What can hang from each mark:
Q846: Q656 Q862
Q870: Q419
Q282: Q656
Q14: Q870
Q47: Q45 Q419
Q373: Q656
Q656: Q88 Q373 Q413 Q419 Q507 Q846
Q375: Q846
Q862: Q846
Q325: Q389 Q656
Q419: Q11 Q47 Q375 Q389 Q572 Q656 Q870
Q572: Q419
Q45: Q47
Q11: Q419
Q88: Q656
Q389: Q419
Q507: Q656

In the rows, 128 means zero.
Known rows, with every way that one mark hangs from another:
Q282[Q656[Q419[Q572] Q507]]: [149 134 135  96 105 138 133 103 111 140  88  88  92 125 152 128 189  92
 151 105  98  77 135 117 158 151 133 123 118 112  58 124  70 129 143 136
  94 159 149 148 106 155 109 153 135  97 129 133 173 104]
Q88[Q656]: [156  92 129 126  99 148 108  90 152 123 114 125  93 174 137  93 150 117
 140 107 170  73 111 132 155 158 145 145 122 119  94 111  95 155 168 122
 118 156 164 137 135 181 100 153 117 144  89 153 174 100]
Q375[Q846[Q656[Q373] Q862]]: [143 136 119 116 116 160 106 100 125 114 129 106  96 185 179  70 172 134
 173  96 172  77 110 144 142 146 149 138 138 117 106  91 117 123 170 104
 107 185 135 130 132 121  44 140 116 140  93 165 138 106]
Q14[Q870[Q419[Q11 Q47 Q656]]]: [111  81 120 103  55 177  62 113  92  90  71 139  74 174 147 118 158 130
 137 105 139  78  90 147 173 154 141 122 101 145  79  79  65 110 162  72
 116 130 138 161 135 155  96 146 128 128 101 137 200 162]
Q45[Q47[Q419[Q11 Q375 Q572 Q870]]]: [199 100 121  65  87 149  80 121 129 121  54  96 110 124 147 135 181  83
 147 118 124 108 102 116 196 119 170 141  67 160  68 135  98 124 190  52
 109 164  89 149 152 124  99 172 108 113 123 146 209 196]
Q375[Q846[Q862]]: [127 103 128 138 119 177 107 106 121 127 103  98  99 175 155  69 161 128
 154  97 163  82  92 130 155 139 154 161 116 123 118  99 105 129 157 130
  97 149 122 135 144 144  54 149 132 140  83 175 151 114]
Q656[Q846]: [153 115 128 106 100 145  94 110 148 125 108  96 121 141 137 119 157 120
 138 105 166  82 108 126 137 146 150 151 103 133 117 115 114 159 154 135
  99 153 135 107 117 145  73 144 129 126  77 159 159 115]
Q373[Q656[Q413 Q419[Q47 Q389] Q507]]: [119 113 131 129  63 142 178  95 105 121 107 114 110 164 134  80 124  85
 187 121 110  76 105 121 150 138 151 107  85 100  61 120  80  94 114 115
 125 174 114 147  92 159 127 139 143  81 116 106 168 105]
Q656[Q413 Q419[Q572]]: [150 117 138 108  99 164 120 115 145 146 134  88 136 145 144 103 173  84
 147 113 122  80 140 107 161 135 138 143  85 125  71 115  99 116 164 139
  93 147 113 143 101 179 121 162 124 107  94 147 180 116]
Q507[Q656[Q88 Q413]]: [155  79 128 113  99 146 137 107 161 106 160 107 122 179 135  97 169 123
 122 144 156  52  90 114 159 129 150 148 123 124  88  95  81 163 162 137
 136 164 133 127 123 164 103 117 150 107  64 143 211  88]
Q389[Q419[Q656[Q373]]]: [147 106 120 111  83 155  83 120 124 109 113 124  69 163 153 105 193 140
 151 105 137  63 108 132 181 138 157 136 154 151 103 105 109 120 170 108
 121 148 144 138 106 164  78 141 109 142  89 170 156 120]
Q389[Q419[Q572 Q656[Q413]]]: [160 103 112 122 104 167  89 144 111 105 119  98  96 155 151 100 184 109
 146 116 131  70 120 124 185 132 149 150 108 134  72 110  83 111 161 137
 108 141 125 152 110 158  99 163 103 123  83 169 205 139]
Q11[Q419[Q375 Q656 Q870]]: [185  86 118 122  88 173  78 119  98 141  61 137  91 148 132  88 174  86
 135 128 142 109  92  98 196 138 194 146 113 150 109 121 102 125 167  74
 137 154 112 128 124 169 134 140 104 125  66 144 201 159]
Q373[Q656[Q88 Q413 Q507 Q846[Q862]]]: [154 118 117 102  95 131 192  95 109 111 132  87 127 144 139  73 142 119
 175 119 151  68 102 112 151 125 172 125  93  65 118 110  87 160 100 161
 117 209 131  99 116  90  87 116 173  76  54 121 188  81]
Q282[Q656[Q373 Q413 Q419[Q375]]]: [184 136 139  71  98 164 123  77 129 138 144 115 102 116 140 126 175  90
 161 126 106  93 115 116 171 139 164  91 133 133  76 106 103 139 169 108
 108 180 128 135  86 173 128 123 110  92 104 120 179 121]
Q325[Q656[Q88 Q846]]: [162 100 127 119  98 110 113 122 127 129 142  95 124 143 152 120 178 145
 137  97 172  69 111 123 144 133 153 158 123 112 134 124 105 159 129 144
 118 155 113  93 107 140  80 115 148 117  53 150 183 101]
Q45[Q47[Q419[Q572 Q656[Q413] Q870]]]: [199  99  99  83 103 154 100 138 128 115  99  88 116 145 158 122 173 112
 154 153  99  73 103 120 185 120 191 161  76 126  69 119  95 101 163  77
 118 162 124 124 125 138  98 170 111  94  89 150 201 168]
Q862[Q846[Q656[Q413]]]: [150  92 115  94 111 149  96 116 171 112 142 111 118 167 154 103 160 111
 152 128 159  68 102 145 135 151 143 126 103 101  85 106 124 127 166 105
 103 191 142 139 124 148 108 152 134 133  73 159 194 118]
Q11[Q419[Q572]]: [158 137 150 124  95 160  89 112 151 138  84 101 110 147 140  96 172  82
 144  97 146  70 111  97 149 137 145 171  93 145  80 126 113 130 165 137
 126 151 113 146 125 173  97 169 120 150  94 183 169 110]
Q373[Q656[Q419[Q389 Q870]]]: [142  71 125 154  74 138 140 117 142 150  78 116 107 140 134  79 159  79
 166 108 110 106 109 107 175 104 144 156  95 146 102 128  89 109 151  88
 126 138 109 137 102 168 127 145 125 114 110 103 179 126]
Q572[Q419[Q11 Q47 Q375]]: [145  94 138  75  79 141  63  93  95 106  65 111  87 157 142 109 178  83
 145  83 144  97 109 138 164 166 133 105  85 165  79 112  87 136 162  85
 116 156  98 143 152 172 109 140 119 138  97 172 195 157]
Q282[Q656[Q88 Q419]]: [143  84 141 118  95 145 130  88 151 131 132 112  71 140 149 103 190 114
 142 107 126  70 103 134 156 121 138 124 126 133 108 115  72 138 143 121
 126 145 129 116 101 172 115 125 153 102  83 127 200  85]
Q656[Q373 Q413 Q507 Q846[Q862]]: [156 165 117  59  98 152 159  91 114 113 129  87 138 155 147 104 143 129
 164 131 143  72 124 101 152 166 180 128 103  75 101 103 118 158 146 141
  80 203 166 115  96 105  61 119 134  79  83 136 126  90]
Q45[Q47]: [147 115 132 111  92 159  98 104 168 109 109 119  92 161 133 129 154 135
 149 121 133  59  72 132 136 139 151 144 120 131  89 121 127 137 168 102
 108 154 124 129 137 173  73 171 136 157  99 172 175 121]
Q14[Q870[Q419[Q47 Q375[Q846] Q389]]]: [136 110 137 136  54 180  83 114 104 111  52 125 122 137 127 128 147 100
 162 102 151 125  90 129 155 131 138 120 112 146  86 117 105  82 147  53
 125 124  93 152 140 132  70 133 100 125 143 140 159 151]
Q572[Q419[Q11 Q656]]: [126  48 127  88  85 145  71 127 113 115  81 109  80 163 162  86 179 109
 131  89 138  73 122 154 171 132 144 130 109 155 113  94  74 140 170 110
 103 127 148 143 131 180 117 144 129 145  72 183 204 141]
Q656[Q413 Q419[Q572] Q507]: [139 127 133  92  91 156 150 119 127 153 115  83 142 146 138 112 166  81
 146 117 111  76 148 101 165 145 139 128  89  96  63 119  97 119 150 141
  87 167 130 146 100 158 123 154 137  83 108 139 167 101]
Q47[Q45 Q419[Q11 Q870]]: [140  45 125  86  92 143  93 132 140 135  63  94  93 154 142  86 170 106
 120 116 146  82  95 117 177 128 144 166  74 157 118 100  97 152 178  83
 104 162 139 146 133 145  97 171 130 107 123 136 180 134]
Q419[Q11 Q47 Q375 Q870]: [163 100 106  90  84 161  65  97  81 103  57 124  92 163 133 112 165  95
 128 116 147 109  84 112 197 174 159 126  76 167  76 109  86 139 175  48
 117 153 100 150 141 155 108 145 100 125  90 120 208 187]
Q282[Q656[Q413 Q507]]: [151 124 131  95 104 151 142 100 129 111 117  96  93 144 131 116 144 110
 139 127 113  59  95 123 150 159 155 120 120 100  70 108  88 155 143 136
 100 182 172 142 111 155 109 134 133  88 102 134 194 104]
Q45[Q47[Q419]]: [154 104 153 100  87 148 108 105 183 119 105 104  89 161 141 115 163 126
 162 114 129  55  79 148 127 121 157 148 109 137  95 128 122 120 165 104
 114 170 119 118 144 158  76 172 149 125 111 177 156 127]
Q846[Q656[Q373 Q413 Q507] Q862]: [142 156 121  78  98 157 162  95 128 107 130 100 107 200 159  79 154 121
 173 129 145  63 125 125 140 170 162 113 124  78  77  97 117 134 160 119
  95 224 160 136 110 116  77 138 131  97  93 127 149  86]
Q325[Q389]: [148  99 117 121  83 148 121 132 155 137 104 126 106 147 140 105 151  95
 156 100 154  72 114 118 153 134 136 156 133 135  85 124 124 136 184 135
 117 131 130 145 137 165  96 161 131 148  81 148 166 103]
Q14[Q870[Q419[Q656]]]: [125  81 136 125  65 176  87 130 130 123  78 129  98 152 132 127 166 132
 140 110 132  83 105 135 154 134 138 141 133 135 100  94  97 119 160  94
 112 130 151 139 134 158  99 152 134 131 100 149 177 128]
Q282[Q656[Q88]]: [155  97 134 115 100 139 117  92 153 103 118 102  70 140 143 117 181 127
 141 115 141  63  87 133 149 133 143 135 130 136 106 114  84 158 144 123
 132 145 140 118 122 163  94 130 140 127  78 140 208  86]
Q862[Q846]: [139  88 123 100 104 149  87 103 169 124 104 112 110 150 142 120 170 120
 143 115 152  77 100 125 147 152 147 149 112 124  98 117 125 139 163 111
 106 148 147 135 137 168  90 149 142 157  86 173 160 119]
Q419[Q11 Q389 Q572 Q656[Q507] Q870]: [143  84  88  97  71 157 113 150  77 104  17  97 114 152 159 103 157  90
 128 135 132  99 136 108 227 139 172 149  84 130  73 123  60 122 173  68
  99 110 157 180 105 133 114 146 100 117 102 117 209 155]
Q870[Q419[Q375]]: [161 115 160 119  68 171  86 114 154 141  82 118 111 137 122 122 169  80
 148  87 141  96  97 128 132 135 151 121 131 153  95 106 118 136 158 103
 124 161 129 132 156 161 101 149 120 149 109 158 168 110]
Q47[Q419[Q572]]: [162 121 151 106  97 144 101 118 160 132  82  72 114 145 147 109 187  90
 158  92 142  78 129 128 142 136 143 168  93 149  81 133 105 126 166 129
 117 157 121 132 138 150  89 173 128 126 111 174 155 117]
Q656[Q88 Q373 Q419[Q375] Q507 Q846]: [173 136 130  59  65 128 153  96 115 148 115 107 135 104 138 138 186 115
 153 116 145 105 147 101 173 131 168  85 130 102 126 128 120 146 133 106
 112 183 118  93  86 113 104  88 146  75  89 115 137  87]

Rows:
[113  94 137 103  78 162  87  88 115 118 103 126  79 187 156  90 164 108
 142  95 141  72 103 141 165 157 137 122  79 148  80 102  76 117 165 100
 107 143 107 154 111 183 110 152 134 121  93 140 179 143]  Q656[Q419[Q11 Q47]]
[135  87 108  77  85 147 106 125  82 111  78 106 105 149 160 106 145 128
 125 121 161  77 115 143 183 152 173 120 104 108 116  98  81 161 151 123
  88 152 169 138 104 120 100 130 142 104  70 144 187 136]  Q419[Q11 Q656[Q507 Q846]]
[169  95 121 106  74 137  83 110 107 108  32 106 106 150 128 118 177  71
 159 108 124 128 112 106 167 155 154 131  86 166  81 141  95 105 149  44
 123 137  93 125 132 165  98 130  96 126 107 137 175 153]  Q572[Q419[Q47 Q375 Q389 Q870]]
[136 112 139 113 108 159 126  92 129 144 117  98 113 165 157  82 176 114
 163 106 152  92 118 127 142 144 161 145  95 114 124 111  94 135 151 146
  83 164 118 106 102 136  72 143 146 106  75 141 139 107]  Q656[Q419 Q846[Q862]]
[168  73 124 112  78 155 121 105 128 156  97 121 111 134 125 108 198  94
 134 120 133 119 117  94 194 123 155 126 110 147 122 128 101 126 153  69
 125 147  79 105 115 157 128 118 132  96  75 105 200 128]  Q656[Q88 Q419[Q375 Q870]]
[170 105 162 107  65 163 121 108 171 114  68 110  99 149 138 122 151  97
 186 126 140 100  84 142 140 106 176 125 111 149  91 154 130 109 171  77
 124 161 100 132 136 143  84 165 126 132 127 156 163 135]  Q45[Q47[Q419[Q375 Q389]]]
[144 127 145 113  58 171  79  94 112 113  65 134 102 148 112 153 170 108
 155 102 138 108  88 120 142 162 131 113 115 143  72 112 111 113 152  70
 121 161 100 138 156 150  90 148 120 126 127 137 169 146]  Q14[Q870[Q419[Q47 Q375]]]
[170 125  92  57  79 143 151 116 106 106 142  97 133 129 150 121 157 146
 140 150 147  64 128 111 178 137 188 107 125  82 123  96 106 152 127 120
 114 174 169 100  76 111  93  87 138  69  52 129 167  88]  Q419[Q656[Q88 Q373 Q413 Q507 Q846]]
[152 138 140  72  66 154 139  93 118 157  95 122 115 128 130 128 179  99
 157 112 121 101 139 107 169 153 155  93 145 121  93 123 127 131 161 101
 100 185 128 133 107 158 119 124 133 100 120 127 128 106]  Q656[Q373 Q419[Q375] Q507]
[131  98 136  98  88 160  94 115 133 143  95  98 112 151 160  99 179  85
 133  89 140  88 139 124 180 132 128 141  80 151  77 111  80 131 185 123
  92 130 112 164 116 172 115 167 126 128 103 149 192 136]  Q656[Q419[Q11 Q572]]
[150 134 106 104  94 157 143 128  75  98  49  76 125 161 174 104 161 110
 174 139 154 102 141 120 170 152 189 147 101  92  88 136  74 123 139 130
  86 139 157 136  97  95  57 145 123 121  86 138 148 108]  Q419[Q389 Q572 Q656[Q507 Q846[Q862]]]
[161  51 111  81  83 157  84 126 130 109  76 120  73 168 163 100 163 131
 137 131 119  69  82 147 189 114 187 147  84 148 106 108  81 117 180  54
 114 149 133 136 133 143 103 160 129 108  94 151 212 182]  Q45[Q47[Q419[Q11 Q656 Q870]]]
[173 155 130  82 107 139 106  90 137 135 115  90  91 113 164 138 199  99
 158 104 104  79 140 114 162 145 136 127 129 144  61 114  91 132 170 122
 108 146 144 142  93 171  97 147 111 123 121 143 154 103]  Q282[Q656[Q373 Q419[Q572]]]
[140 100  95 110 104 144  81 114 106 108  74 107  89 171 127 121 171 129
 126 133 137  83  79  97 155 181 140 162  92 145  89 105 104 134 145  77
 117 153 129 132 136 163  71 169 109 136 114 130 163 117]  Q419[Q47[Q45] Q870]
[150 130 134  86  57 170  62 108  92 105  44 119 112 130 136 152 175  86
 145  93 145 113 113 115 176 158 122 117  80 156  43 110  85 113 172  66
 113 144  95 174 155 135  96 160 107 132 133 140 202 175]  Q14[Q870[Q419[Q11 Q47 Q375 Q572]]]
[172 102 114 128 105 141  80 138 130 127  73  94 104 142 138 117 205  99
 131  93 127  87 122  92 190 141 130 179  96 160  75 129  96 119 172  98
 107 140 104 142 126 151  82 161  97 129 110 156 191 150]  Q389[Q419[Q572 Q870]]
[133  99 113  91  96 125 116 114 147 119  96 117 106 167 156 115 167 119
 152 117 155  70 115 144 134 172 138 118 124  86  86 120 123 130 152 102
 100 194 162 136 136 131  97 149 156 133  98 156 164 104]  Q862[Q846[Q656[Q507]]]
[188 118 116 117  86 160 100 133 120 125  31  92 136 124 130 130 176  64
 150 125 140 139 130  86 191 141 160 156  97 161  71 151 107 125 177  64
 111 122 102 151 125 144  99 157  80 144 112 124 186 149]  Q419[Q375 Q389 Q572 Q870]
[156  97 123  94  79 135 140 132 111 119  80  77 101 150 160 109 194 115
 157 118 140  69 137 131 170 126 167 137 116 111 101 130  78 120 131 123
 133 158 139 118 124 120 106 137 156  93  83 151 174  93]  Q47[Q419[Q572 Q656[Q88 Q507]]]
[190 115 134  85 112 156 118  89 116 142 142 103 116 103 143 127 164  83
 154 124 124 105 112 130 157 134 167  96 103 117  95 116  89 148 150 129
  97 179 117 111  84 145 120 124 122  73  85 118 196 137]  Q282[Q656[Q413 Q419[Q375] Q846]]
[165 128 117  89  89 152 124  62 129 123 163 131 103 180 151  93 148 113
 157 127 133  66 126 118 166 172 156 107 101 101  65  96  87 119 158 103
 126 177 147 134  91 192 109 129 107  96  95 127 152 101]  Q88[Q656[Q373 Q413 Q419[Q47]]]
[141  95 158 131  69 175 123 109 144 144  77 119 110 150 132 105 163  74
 165 112 145 120 121 123 166 123 155 117 122 151 100 141 110 115 169  94
 108 136  98 145 104 173 121 146 118 128 110 123 163 119]  Q656[Q419[Q375 Q389]]
[156 159 141 123  93 156  78  93 125 114  80 102  96 165 148  98 169  88
 152 101 145  67  95 103 142 169 148 162  78 145  54 126 100 111 150 122
 138 153 100 144 130 174  88 169 114 147  94 185 167 123]  Q11[Q419[Q47 Q572]]
[160 107 131 133 111 159  81 121 117 125 107 114 106 148 154  98 166 103
 155  98 180 105 103 153 146 139 140 119 137 137 105 112 122 125 164  96
 116 176 101 134 147 128  88 147 108 137  93 162 185 136]  Q419[Q375[Q846[Q656]]]
[181 119 117  80  97 116 119  96 150 103 151 103 130 143 150 129 186 145
 127 136 167  60 113 113 156 135 159 143 142 130 112  99  99 180 162 122
 139 167 149  97 103 129  66  93 139 114  73 150 151  84]  Q507[Q656[Q88 Q373 Q846]]
[136  76 130 132  76 161 124 121 157 147  72 112 115 161 133  90 163  86
 142 119 119 107 123 102 178 122 151 159  95 152 107 130  95 109 169  77
 104 117 116 138  92 177 113 143 115 110 107 114 168 125]  Q656[Q419[Q389 Q870]]
[157 155 120  66  85 130 123  99 130 124 105  93 130 126 138 135 156 132
 141 111 147  76 130 109 150 164 159 129 126 108 106 112 129 165 147 122
  96 181 168 112 100 123  67 121 133 104 101 151 118  97]  Q656[Q373 Q507 Q846]
[125 121 135  97  97 150 157  91 108 147 101  96 117 166 153  88 168 118
 161 112 141  87 128 119 146 151 163 128  99  80 113 115  91 135 137 148
  72 182 135 107  99 119  77 133 162  81  89 130 130  96]  Q656[Q419 Q507 Q846[Q862]]
[133 107 133 109  72 164  98 128 147 102  54  89 116 150 157 104 151  79
 146 103 162  94 129 120 178 127 139 157  83 158  73 129  90 134 185 103
 100 109 127 184 116 159  90 169 105 158 113 154 195 131]  Q419[Q11 Q389 Q572]
[137  60 113 110  83 166  83 139  48 117  74 127  76 146 159  86 171 115
 130  95 162  97 100 151 220 125 164 102 132 131 108 101  79 115 159  99
  98 151 122 171 130 123 105 127 118 112 101 164 207 174]  Q389[Q419[Q11 Q375[Q846] Q656[Q507]]]
[159 114 141  96  86 138  70  93 107 113  75 105  94 154 129 123 188  90
 157  89 136 101 108 127 141 171 135 113 107 154  80 126 105 124 144  94
 122 164  97 116 152 177  96 141 119 140  95 174 170 134]  Q572[Q419[Q47 Q375]]
[114  79 148 103  52 172  87 119 153 125  73 124 103 149 127 116 153 111
 125  88 144  83 103 131 161 126 117 140 101 148  97  90 100 139 181  92
  98 137 140 163 139 154  98 150 136 126 122 146 193 139]  Q14[Q870[Q419[Q11]]]
